In the rows, 128 means zero.
Known rows, with every way that one mark hangs from another:
nifala(zunat(getu(befod(kizet)) mudu)): [106 114 144 120 123 142 131 159 148 117 128 121  85  77 133 144 116 126
 107 165 114 173 127 138 123]
misuvov(duboz(zunat(getu mudu))): [162 144 145 163 171 192  88 138 157  89  94 158 153 119 119 121 135 135
 128 120 125 109 102 109 132]
nifala(zunat): [ 99 146 144 151 112 120 115 167 141 153 119 174 122 102 153 132 135 142
 113 172 123 159  94 119  88]
zunat(getu(befod) mudu): [144 127 133 106 163 136 114 120 143  90 138  94  95  96 113 121 111 125
 108  86 132 146 149 134 122]
zunat(mudu): [154 142 115 113 158 124 115 142 150 143 120 128 146  79 113  96 132 104
  97  65 140 186 110 127 125]
kizet(befod(getu)): [109 134  52 121 128 104 129 129 123 174 150 177  97 175 163 115 138  98
 134 182 154  81 104 136 114]
misuvov(duboz): [150 160 122 164 152 176  96 132 161 146 105 190 169 166 138 118 131 148
 128 118 139  84 131 100 109]
getu(befod(kizet vimenur) zunat(mudu)): [159 108  90  78  68 139 190 113 120 140 147  97 147 121  85 123  61 156
 115 100 149 113 194 121 146]
vimenur(befod(kizet)): [135  96 111 130 109  82 121 118 141 172  83 112 152 146 133 113 134 122
 145 108 106 107 153 143 157]
getu(befod): [123 142 112 126 108 126 119 107 143 127 139 171 144 197 128 128 108 159
 123 121 152  77 130  96  93]
kizet(zunat(getu(befod))): [103 134 137 157  97 128 128 130 106 103 112 137  77 134 135 136  96 155
 146 150 144  95 112 113  83]
duboz(zunat(mudu)): [151 134 138 140 145 131 102 146 136  94  99 145 159  79 117 106 146 111
 110  96 128 157  54 114 133]
zunat(getu(befod(kizet vimenur)) mudu): [147  98 134  90 158 131 143 130 138  92 136  58  98  48 117 123 125 109
 116  78 124 126 182 137 157]
getu(befod zunat(mudu)): [152 151  87 100  75 146 151  99 130 137 150 147 143 191  81 120  41 180
 104 110 160 145 150 115  95]
mudu(zunat(getu)): [122 142 138 140 173  81  84 125 131 139 120  74 119  82 162 116 141 140
 103  97 105 205 128 128  86]
misuvov(duboz(pigog zunat(getu))): [140 152 161 186 158 195 114 114 128  88 112 191 172 153 131 142 143 138
 142 158 129  68 112 113 140]
getu(befod(kizet) zunat): [128 117  91 111  43 135 167  98 111 153 132 152 140 202 124 139  49 168
 110 148 142  70 174 115 122]
misuvov(duboz(pigog zunat(getu mudu))): [152 149 153 171 169 205 118 117 137  86 116 177 171 132 110 134 139 126
 134 138 132 103 108 119 152]
getu(befod(kizet)): [115 104 105 116  93 127 142 112 137 138 126 155 141 180 143 136 109 132
 117 132 137  53 149 104 138]
duboz(misuvov pigog zunat(getu mudu)): [144 137 230 210 153 168 140 107  91  67 148 145 181  81 101 180 163 106
 126 142 123 182  88 139 165]
befod(kizet(zunat(getu))): [102  87 130 146  96 116 149 148 102 143  85 117  95  77 170 136 125  98
 124 145 114  80 135 132 153]
mudu(zunat(getu(befod(vimenur)))): [125 136 133 125 163  87  99 116 136 124 137  65 122  95 146 122 133 159
 117  96 115 183 149 118  85]
kizet(befod): [133 142  73 143 114 110 121 124 137 183 145 176 124 169 151 112 128 103
 140 160 152  89  90 103 101]
misuvov(duboz(pigog zunat(getu(befod)))): [138 151 155 180 147 203 117 105 132  79 122 196 171 179 121 148 132 148
 146 163 134  55 118 106 137]
duboz(misuvov): [140 150 184 199 128 128 110 128 125 156 132 164 176 126 141 154 154 139
 116 115 133 155 119 111 103]
kizet(zunat(getu(befod) mudu)): [119 130 128 135 113 140 133 135 118 100 117 118  77 105 108 128  90 138
 136 121 148 147 105 122  99]
duboz(pigog): [115 154 140 154 134 122 150 105 105 145 144 184 172 139 139 129 147 115
 122 132 144 105 129 126 130]
befod(kizet vimenur(zunat)): [143  99 142  76 132 108 153 152 136 155 131  69 161  76 137 113 177  97
 136  76 103 104 174 121 182]

Rows:
[130 153 160  88 146 136  91 114 147 112 156 107 120 212 121 127 136 145
 130  99 105 136 137 119 110] => vimenur(zunat(getu(befod)))
[115 130 152 117 135 137 129 162 149 106 141 115  91  62 121 137 123 141
 119 150 124 179 130 132 105] => nifala(zunat(getu(befod(vimenur)) mudu))
[116 139  47 118 106 108 142 123 110 180 153 174  94 185 153 117 107 116
 130 189 158  90 115 141 105] => kizet(befod(getu(zunat)))
[144 113  80  91  58 147 172 104 124 148 136 131 140 174  96 130  43 151
  99 121 145 121 169 125 138] => getu(befod(kizet) zunat(mudu))
[147 148 151  67 162 148  95 119 159 109 161  87 120 182  94 116 131 128
 120  72 109 188 131 129 128] => vimenur(zunat(getu(befod) mudu))
[132  91 114 131 104  95 131 126 132 152  79  88 119 122 118 118 119 118
 155 114 108 133 144 152 159] => vimenur(befod(kizet(zunat(getu mudu))))
[128 141 241 231 136 155 135 102  80  72 143 166 180 109 130 189 170 122
 136 168 119 133  93 131 148] => duboz(misuvov pigog zunat(getu))
[106 126  39 117 101 129 156 148 113 161 140 161  64 149 118 117 102  92
 149 185 173 142  63 140 113] => kizet(befod(getu) zunat(mudu))
[ 90 129  50 139  87 117 150 142 101 165 135 182  64 177 145 126 108 108
 160 212 169  90  68 129  97] => kizet(befod(getu) zunat)
[140 106 148 130 140 141 112 133 128  63 105 113 122  82 123 127 131 113
 114 117 117 118  91 123 151] => duboz(zunat(getu(befod(kizet)) mudu))
[118 104 108  57 129  98 112 120 145 161 118  85 136 233 112 117 155 117
 151 111  85 149 155 177 183] => vimenur(befod(getu kizet) zunat)
[116 137 184 176 146 134 132 110  86  67 125 161 150 103 142 145 157 115
 133 158 121  90  93 132 146] => duboz(pigog zunat(getu))
[153 146 168  91 167 107 117 143 137 119 151  72 139  83 125 106 174 135
 147  63 114 130 162 118 120] => befod(vimenur(zunat(getu)))
[109 132  92 164  89 122 135 134 105 148 131 149  54 144 146 133  98 115
 169 197 153  91  78 111  86] => kizet(befod zunat(getu))
[116 139  82  93 134 112 141 136 103 142 126 142 105 124 137 108 108 135
  91 126 145 150 150 174 119] => befod(getu(zunat(mudu)))
[125  96 108 139  88  90 131 125 130 168  78 112 136 148 125 119 121 127
 159 124 113 112 135 141 150] => vimenur(befod(kizet(zunat)))
[143 131 146  62 155 148 107 122 157 114 154  78 119 172 100 121 131 115
 117  76 101 176 140 132 149] => vimenur(zunat(getu(befod(kizet)) mudu))
[121  82 144 127 108 101 174 161 100 129 100  69 105   4 156 126 151 103
 148 115 120  68 172 126 163] => befod(kizet(zunat(getu)) vimenur)
[123 138 232 223 122 166 140  89  85  60 155 171 180 146 118 198 154 138
 142 178 125 114  98 121 144] => duboz(misuvov pigog zunat(getu(befod)))
[ 80  77  79  97 116 119 168 162  99 145  93 123  81  84 158 126 134  79
 106 152 130 109 135 176 182] => befod(getu kizet(zunat(mudu)))
[129 134  54 105 115  99 159 132 107 172 163 141 103 136 143 112 125 120
 147 168 161  81 140 136 112] => kizet(befod(getu(zunat) vimenur))
[109 132 146 125 131 142 121 158 149 111 135 130  87  86 126 140 115 139
 111 158 121 183 117 133 102] => nifala(zunat(getu(befod) mudu))
[113 136 154 134 144 131 115 170 143 124 122 123  88  48 137 131 130 125
 105 151 112 203 111 142 106] => nifala(zunat(getu mudu))
[122 118 131 121 155  89 109 120 133 129 131  56 120  87 154 127 134 144
 114 102 108 172 158 122 107] => mudu(zunat(getu(befod(kizet vimenur))))
[129 149 219 228 119 156 141 105  88  99 143 196 217 134 117 181 171 123
 134 162 132 141  73 116 147] => duboz(misuvov pigog zunat)
[119 138 132 132 159  91  90 111 136 129 132  81 118 120 151 125 124 156
 108 106 112 187 137 120  82] => mudu(zunat(getu(befod)))
[103  75 101  79 149  88 175 162 101 140 116  89 113  30 176 118 185  89
 119 119 122  57 198 167 189] => befod(getu kizet vimenur)
[166 147 146  74 166 115 124 149 152 135 153  78 164  82  96  93 169 124
 136  40 127 171 143 115 131] => befod(vimenur(zunat(mudu)))
[ 92 136 156 146 116 129 115 152 138 115 131 152  86 115 154 150 119 157
 121 188 118 130 123 125  84] => nifala(zunat(getu(befod)))
[138 104 150  83 132 104  98 112 149 145 114  53 128 201 112 124 145 122
 157  95  66 148 164 158 173] => vimenur(befod(kizet) zunat(getu))
[133  94 103 129  96  98 134 127 136 166  79 105 135 136 113 114 118 119
 154 110 115 138 133 145 159] => vimenur(befod(kizet(zunat(mudu))))
[143 135 104  46 160 111  96 120 164 147 136  80 138 223  71  98 146 128
 146  72 102 224 132 177 157] => vimenur(befod(getu) zunat(mudu))
[142 157 146 183 146 197 119 116 135 107 113 212 196 172 122 135 143 139
 141 154 139  75  97 103 140] => misuvov(duboz(pigog zunat))
[136 133  51  94 122 105 162 135 114 169 165 132 103 120 128 106 122 112
 142 154 163 106 139 140 120] => kizet(befod(getu(zunat(mudu)) vimenur))
[114 119 126 128 152  93 100 114 134 134 125  73 116 112 157 129 126 143
 105 112 106 175 145 124 104] => mudu(zunat(getu(befod(kizet))))
[149 142 124  78 128 132 132 118 157 117 167 115 156 171  90 116 127 155
 140  77 145 117 149  97 115] => getu(befod(vimenur(zunat(mudu))))
